Each row was made from one small tree. The marks that hang from a mark follow it in brackets, in the order of their numbers. Every link used is in the known rows. Write each row's tree.
Known rows:
j_343[j_353[j_913[j_271 j_952[j_735 j_897]]]]: [-0.03 -1.73  1.27 -0.47  0.67  0.51  0.01  0.80  1.37  0.01 -0.85  0.72
  1.58 -1.45  0.64 -2.84  0.10  0.80 -1.37 -2.81  0.69  0.04  0.14 -1.25]
j_353[j_638 j_913[j_735 j_897[j_271] j_952]]: [ 1.33 -0.83 -0.29 -0.35  0.76 -0.04  0.21  0.24  1.23 -1.33 -0.10  1.22
  1.51 -0.60  1.32 -4.52  0.07 -0.62 -0.54 -0.84  1.52  3.39  0.30 -0.12]
j_913[j_735]: [ 0.07 -0.61  0.91  1.00  0.43  0.78  0.31  1.17 -0.40 -0.27 -0.15  0.71
 -2.32  0.26  0.85  0.67  0.89 -1.11 -3.34  0.59  1.40 -2.29  0.23  0.58]
j_735[j_913[j_353 j_897[j_271] j_952]]: [-1.95 -1.58  0.82 -0.17 -2.41  1.87 -0.32 -1.27 -0.20 -2.74 -0.18 -0.08
  0.61 -0.50 -2.40 -2.05 -0.51 -1.03 -0.32 -1.13  0.81 -2.97  0.06 -0.08]
j_271[j_897[j_735]]: [-1.11  0.21  1.64  1.27  0.12  0.27  0.42  1.91  1.43 -0.03 -1.05  1.26
 -1.64  0.47  1.32  1.02  0.76 -0.54 -2.51  1.40  1.60  0.54 -0.07 -1.14]
j_735[j_913[j_271 j_353 j_897 j_952]]: [-1.16 -1.81  1.44 -0.93 -2.58  1.52  0.11 -0.34 -0.73 -2.36  0.17 -0.72
  2.00 -0.60 -2.39 -2.55 -0.51 -0.36 -0.66  0.40  0.27 -0.44  0.02  0.21]
j_913[j_271 j_353[j_638] j_735[j_897]]: [-0.65 -2.49  1.13  0.80 -0.39  0.00  0.03  0.19 -0.15 -3.21  2.07 -0.44
 -0.09  0.57  2.37 -2.68  0.42 -0.31 -2.29  0.91  0.35  2.12 -0.02  0.29]
j_271[j_897[j_735[j_913]]]: [-0.94  1.73  0.88  1.00 -0.67  0.57  0.46  1.48  0.18 -0.42 -1.19  1.23
 -1.40  0.51  0.00  1.14  0.92 -0.93 -1.58  1.22  1.45 -1.07  0.03 -1.39]
j_271[j_897[j_735[j_913[j_353[j_638] j_952]]]]: [-0.68  1.45  0.99 -0.20  0.31  0.62 -0.03  0.60 -0.06 -1.33  0.45  0.43
  0.31  0.32  0.61 -1.31  0.43 -0.52 -0.80  1.40  0.72  2.07  0.02 -0.84]
j_271[j_897[j_735[j_913[j_353 j_952]]]]: [-1.35  0.75  1.54 -0.05 -0.45  1.55  0.04  0.54  0.16 -0.89 -0.22  0.38
 -0.38  0.06 -0.32 -0.05  0.46 -0.33 -0.77  1.30  0.92 -1.09  0.01 -0.44]
j_343[j_735]: [-0.20  0.24  1.34  1.59  0.05  1.23  0.01  1.48 -0.50  0.05 -0.46  0.89
 -1.96  1.15 -0.23  1.21  0.58 -1.23 -3.79  0.66  1.38 -2.34  0.20 -0.50]
j_343[j_353[j_638 j_897[j_735] j_913]]: [-1.10  1.46 -0.05 -0.01  2.23 -0.57  0.05  1.71  0.95  0.77 -0.26  1.24
  1.07  0.26  3.32 -2.62  0.88 -1.02 -2.04 -1.94  1.20  5.18  0.16 -3.28]
j_952[j_897[j_735[j_913[j_271 j_353]]]]: [-1.19  0.55  1.14  0.58 -0.83  0.53  0.29  0.34  0.79 -1.81  0.42  0.11
 -1.12  0.58 -0.60  0.57  0.29 -0.23 -1.22  0.92  0.29 -0.45 -0.11 -2.05]
j_735[j_897[j_271] j_913[j_952]]: [-2.16 -0.79  1.07  0.76 -3.60  0.56 -0.23 -0.69 -0.63 -2.19  0.04  0.75
 -0.66 -0.13 -2.86 -1.27 -0.07 -2.23 -0.63 -1.27  1.33 -4.12  0.15  0.03]
j_735[j_897 j_913[j_271 j_353[j_638] j_952]]: [-1.53 -1.07  1.50 -0.48 -2.57 -0.25 -0.21 -0.19 -1.55 -2.77  1.84 -0.61
  1.97 -0.05 -1.06 -3.26 -0.27 -1.33 -0.89  0.20  0.00  1.84  0.06  0.06]
j_735[j_913[j_271 j_353[j_638] j_897 j_952]]: [-0.48 -0.99  0.90 -1.09 -1.79  0.54  0.01 -0.33 -1.01 -2.85  0.92 -0.68
  2.75 -0.39 -1.33 -4.01 -0.54 -0.53 -0.67  0.40  0.07  3.05  0.03 -0.25]
j_913[j_353 j_897 j_952]: [-2.07 -2.78  2.67 -0.74 -0.77  0.79 -0.10  0.25  0.96 -1.07 -0.07 -0.45
  2.46 -0.33 -0.36 -2.05 -0.62 -0.25 -2.17  0.14  0.62  0.82  0.03  0.34]
j_735[j_897[j_271] j_913[j_353]]: [-3.33 -1.53  0.93  1.51 -3.40  0.60 -0.48 -0.87 -0.79 -2.71  0.33  0.35
 -1.46  0.28 -1.16 -0.30  0.15 -2.10 -1.19 -1.80  0.90 -4.62 -0.01 -0.77]
j_343[j_353[j_638 j_913[j_952]] j_735]: [ 0.24  0.94  0.50 -0.36  1.47  1.53 -0.58  0.88 -0.89  0.35  0.26  1.24
  2.14  0.23  1.19 -2.91  0.29 -0.62 -2.52 -2.03  0.99  1.87  0.36 -0.73]
j_353[j_638 j_897[j_271] j_913[j_952]]: [-0.09 -0.59  0.52 -0.07  1.12 -1.85  0.12  0.77  1.39 -0.08  0.08  0.83
  0.12 -1.27  1.15 -3.67 -0.01 -1.42 -0.33 -2.14  1.60  5.19  0.26 -2.06]
j_353[j_913]: [-0.51 -0.50  1.19  0.50 -0.22 -0.75  0.28  2.34 -0.28  2.25 -1.00  1.31
 -0.75 -0.79  1.03  0.23  0.55 -1.95 -2.96 -1.20  1.27  1.23  0.26 -0.78]
j_735[j_897 j_913]: [-2.24  0.58  1.36  1.00 -2.92 -0.94  0.19  0.98 -1.33 -0.63 -0.51  0.78
  0.41  0.71 -1.38  0.42  0.55 -2.43 -2.29 -0.41  1.06 -2.60  0.17 -0.86]
j_913[j_353]: [-2.13 -2.14  2.00  0.72 -0.41  0.50 -0.27  0.92 -0.50 -0.07  0.37 -0.04
 -1.63 -0.17  1.00  0.63  0.16 -1.35 -3.50 -0.52  0.62 -0.45  0.01 -0.20]

Which tree is each row?
[ 0.62 -0.93  1.08  0.45  0.03 -2.06  0.54  2.25  0.15  0.23 -0.36  1.16
  1.07 -1.16  2.34 -2.35  0.30 -0.53 -1.66 -0.67  1.12  6.68  0.08 -1.39]
j_353[j_638 j_913[j_271[j_897]]]
[-0.60 -0.43  1.25  0.85 -2.44  0.07  0.52  1.03 -1.21 -1.27 -0.88  0.50
 -0.60 -0.66 -1.47  0.06  0.38 -0.77 -1.26  0.01  1.15 -1.05  0.02 -0.79]
j_735[j_913[j_271[j_897]]]
[ 1.23 -1.28  0.98 -0.39  1.52 -0.91  0.69  2.05  2.05  0.99 -1.09  0.10
 -0.16 -1.55  0.68 -3.12  0.46 -0.19 -0.67 -0.46  1.21  2.07  0.27 -1.59]
j_353[j_897 j_913[j_271 j_952[j_735]]]
[-0.73  1.10  0.71  1.06 -0.65  2.18 -0.33  0.37 -1.88 -0.81  0.04  0.21
 -1.43  1.17 -1.13  1.09  0.59 -1.26 -2.53  0.30  0.76 -4.33  0.24 -0.60]
j_343[j_735[j_913[j_353]]]
[-1.21 -1.55  0.35 -0.08  0.13  1.71 -0.48 -0.78  2.08 -3.28  1.09  0.18
 -0.30  0.52  1.02 -4.04 -0.49 -0.52 -1.13  0.60  0.70  3.35 -0.13 -0.63]
j_913[j_353[j_638] j_897[j_271 j_735] j_952]
[-0.61 -0.44  1.07 -0.90 -0.53 -0.16  0.05  0.00 -1.14 -2.10  1.39 -1.06
  0.94 -0.70 -0.92 -3.14 -0.18 -0.82 -0.32 -0.01  0.23  3.13  0.12 -0.97]
j_735[j_913[j_271 j_353[j_638 j_897] j_952]]
[-0.31  1.69 -0.20  0.65  0.21  1.10 -0.08  0.09 -1.38 -2.41  0.15  0.23
  1.19  1.05 -0.29 -2.49  0.57 -0.29 -1.47 -1.48  0.97  0.29  0.17 -2.71]
j_343[j_353[j_638 j_897] j_735[j_913[j_271]]]
[-0.63  0.55  0.21 -1.11  0.93  0.72 -0.17  1.10  0.88  0.02 -0.29  1.30
  3.48 -0.02  2.02 -4.26  0.12 -0.57 -1.90 -1.41  0.89  5.16  0.15 -1.34]
j_343[j_353[j_638 j_913[j_897[j_735] j_952]]]
[-0.77 -0.16  1.41 -0.41 -0.36  1.18  0.33  1.20  1.89 -0.58 -0.57  0.65
  0.78  0.64 -0.46 -1.76 -0.03 -0.75 -2.20  1.98  1.17  1.40  0.04 -0.27]
j_913[j_897[j_735] j_952]
[-2.01 -0.21  1.12  0.39  1.14 -1.09 -0.08  0.93 -0.02 -0.71 -0.06  0.48
  1.23  0.09  2.11 -2.05  0.35 -0.91 -2.92 -2.56  1.15  3.35  0.08 -2.48]
j_343[j_353[j_638 j_897]]
[-0.36 -1.83  0.75 -0.01  1.97  0.72 -0.26 -1.01  1.06 -2.99  1.64 -0.61
 -1.04 -0.34  1.34 -3.29  0.08 -0.04 -0.52 -0.50  1.05  1.14  0.16 -0.14]
j_913[j_353[j_638 j_897[j_271]] j_735 j_952]
[ 0.39  0.87 -0.56  0.45  0.68 -0.43  0.01  0.69  0.11 -1.65 -0.71  0.12
  0.33  0.60  1.22 -2.39  0.54 -0.82 -1.97 -0.14  0.42 -0.11  0.13 -1.78]
j_952[j_735[j_913[j_353[j_638] j_897]]]
[ 0.84 -2.09  1.60 -0.28  1.58 -0.81 -0.06  0.15  1.81 -2.51  1.38 -0.81
  0.49 -0.65  1.17 -3.62 -0.37  1.03 -1.31  0.16 -0.22  3.42 -0.03 -0.98]
j_913[j_271 j_353[j_638] j_952[j_735 j_897]]
[-0.02  1.04 -0.81  1.04  1.82 -1.28  0.26  1.39  2.12 -0.14 -0.07  1.43
 -2.47  0.13  2.76 -2.48  0.79 -1.74 -0.83 -0.85  1.70  5.27  0.11 -3.40]
j_353[j_638 j_897[j_271 j_735] j_913]
[-1.21  2.26  0.04 -0.67  1.12  0.62 -0.15  0.36 -0.24 -1.21  0.46  0.45
  1.12  0.54  0.55 -2.84  0.53 -1.02 -1.29 -0.99  0.91  2.49  0.16 -2.28]
j_343[j_353[j_638 j_897[j_735[j_913[j_952]]]]]
[-0.09  1.28 -0.29  0.72 -1.45  1.87  0.31  1.30 -0.83 -0.94  0.11  0.69
 -3.64  0.63 -0.94  0.22  0.82 -1.80 -2.05  1.76  0.85 -0.78  0.01 -0.92]
j_897[j_735[j_913[j_271]]]
[ 1.18 -1.47  1.73 -0.56  0.37 -0.16  0.69  1.03  1.18  0.01 -0.03  0.53
  1.13 -1.28 -0.15 -1.66  0.18  0.55 -0.70 -0.04  1.00  0.95  0.26  0.13]
j_353[j_913[j_271 j_735 j_952[j_897]]]
[ 0.49 -2.14  1.37 -0.73  1.69  0.45  0.22 -0.09  0.53 -2.70  2.06 -1.32
  0.28 -0.50  1.30 -3.93  0.08  0.63 -0.78  1.05  0.52  3.64  0.12  0.17]
j_913[j_271 j_353[j_638 j_897] j_735 j_952]
[-0.63  1.54  1.23  0.16 -0.63  1.05  0.33  1.08  0.23 -0.49 -0.85  0.95
 -0.50  0.12 -0.86  0.11  0.60 -0.71 -0.94  1.49  1.36 -0.94  0.07 -0.59]
j_271[j_897[j_735[j_913[j_952]]]]
[-1.69 -2.38  2.43 -0.17 -0.29  1.18 -0.17 -0.19  0.26 -1.57  1.24 -0.43
  0.81  0.26  0.41 -1.48  0.25 -0.37 -1.97  0.78  0.70 -2.46  0.19  1.60]
j_913[j_353 j_735[j_897] j_952]
[-1.39 -0.40  0.96  1.85 -0.37  0.17  0.15  0.29  2.65 -1.69 -0.27  1.34
 -3.42  0.57  0.09  0.82  0.21 -0.69 -1.81 -0.35  1.39 -1.35 -0.14 -2.28]
j_952[j_897[j_271 j_735]]
[ 0.02 -0.79  1.11  0.67 -0.35  0.14  0.66  2.43  1.20  0.74 -1.08  1.31
 -1.04 -0.73  1.49 -0.62  0.69 -0.36 -1.49  0.54  1.37  2.78  0.00 -1.14]
j_353[j_913[j_271[j_897[j_735]]]]
[-1.69 -0.83  2.70 -0.36  0.66  0.71 -0.12  0.25  1.89 -0.78  0.90 -0.16
  0.08  0.14  0.10 -0.24 -0.21  0.09 -1.75  0.91  0.31  0.55 -0.03 -0.68]
j_913[j_353 j_952[j_897[j_735]]]
[-0.84  1.31 -0.99  1.15 -0.95  2.29 -0.56 -0.97 -1.03 -3.39 -0.52  1.23
  1.32  1.44 -0.64 -2.74  0.21 -0.63 -1.66 -2.41  1.24 -2.08  0.11 -2.00]
j_343[j_353[j_638] j_735[j_913[j_897[j_271]]]]
[ 0.77 -1.99  2.24 -0.15 -0.07  0.51  0.61  0.27  1.20 -1.89  0.61 -0.09
  0.17 -0.63 -1.07 -1.26 -0.04  0.92 -1.21  0.96  0.88 -0.56  0.11  0.56]
j_913[j_271 j_735 j_952[j_897]]
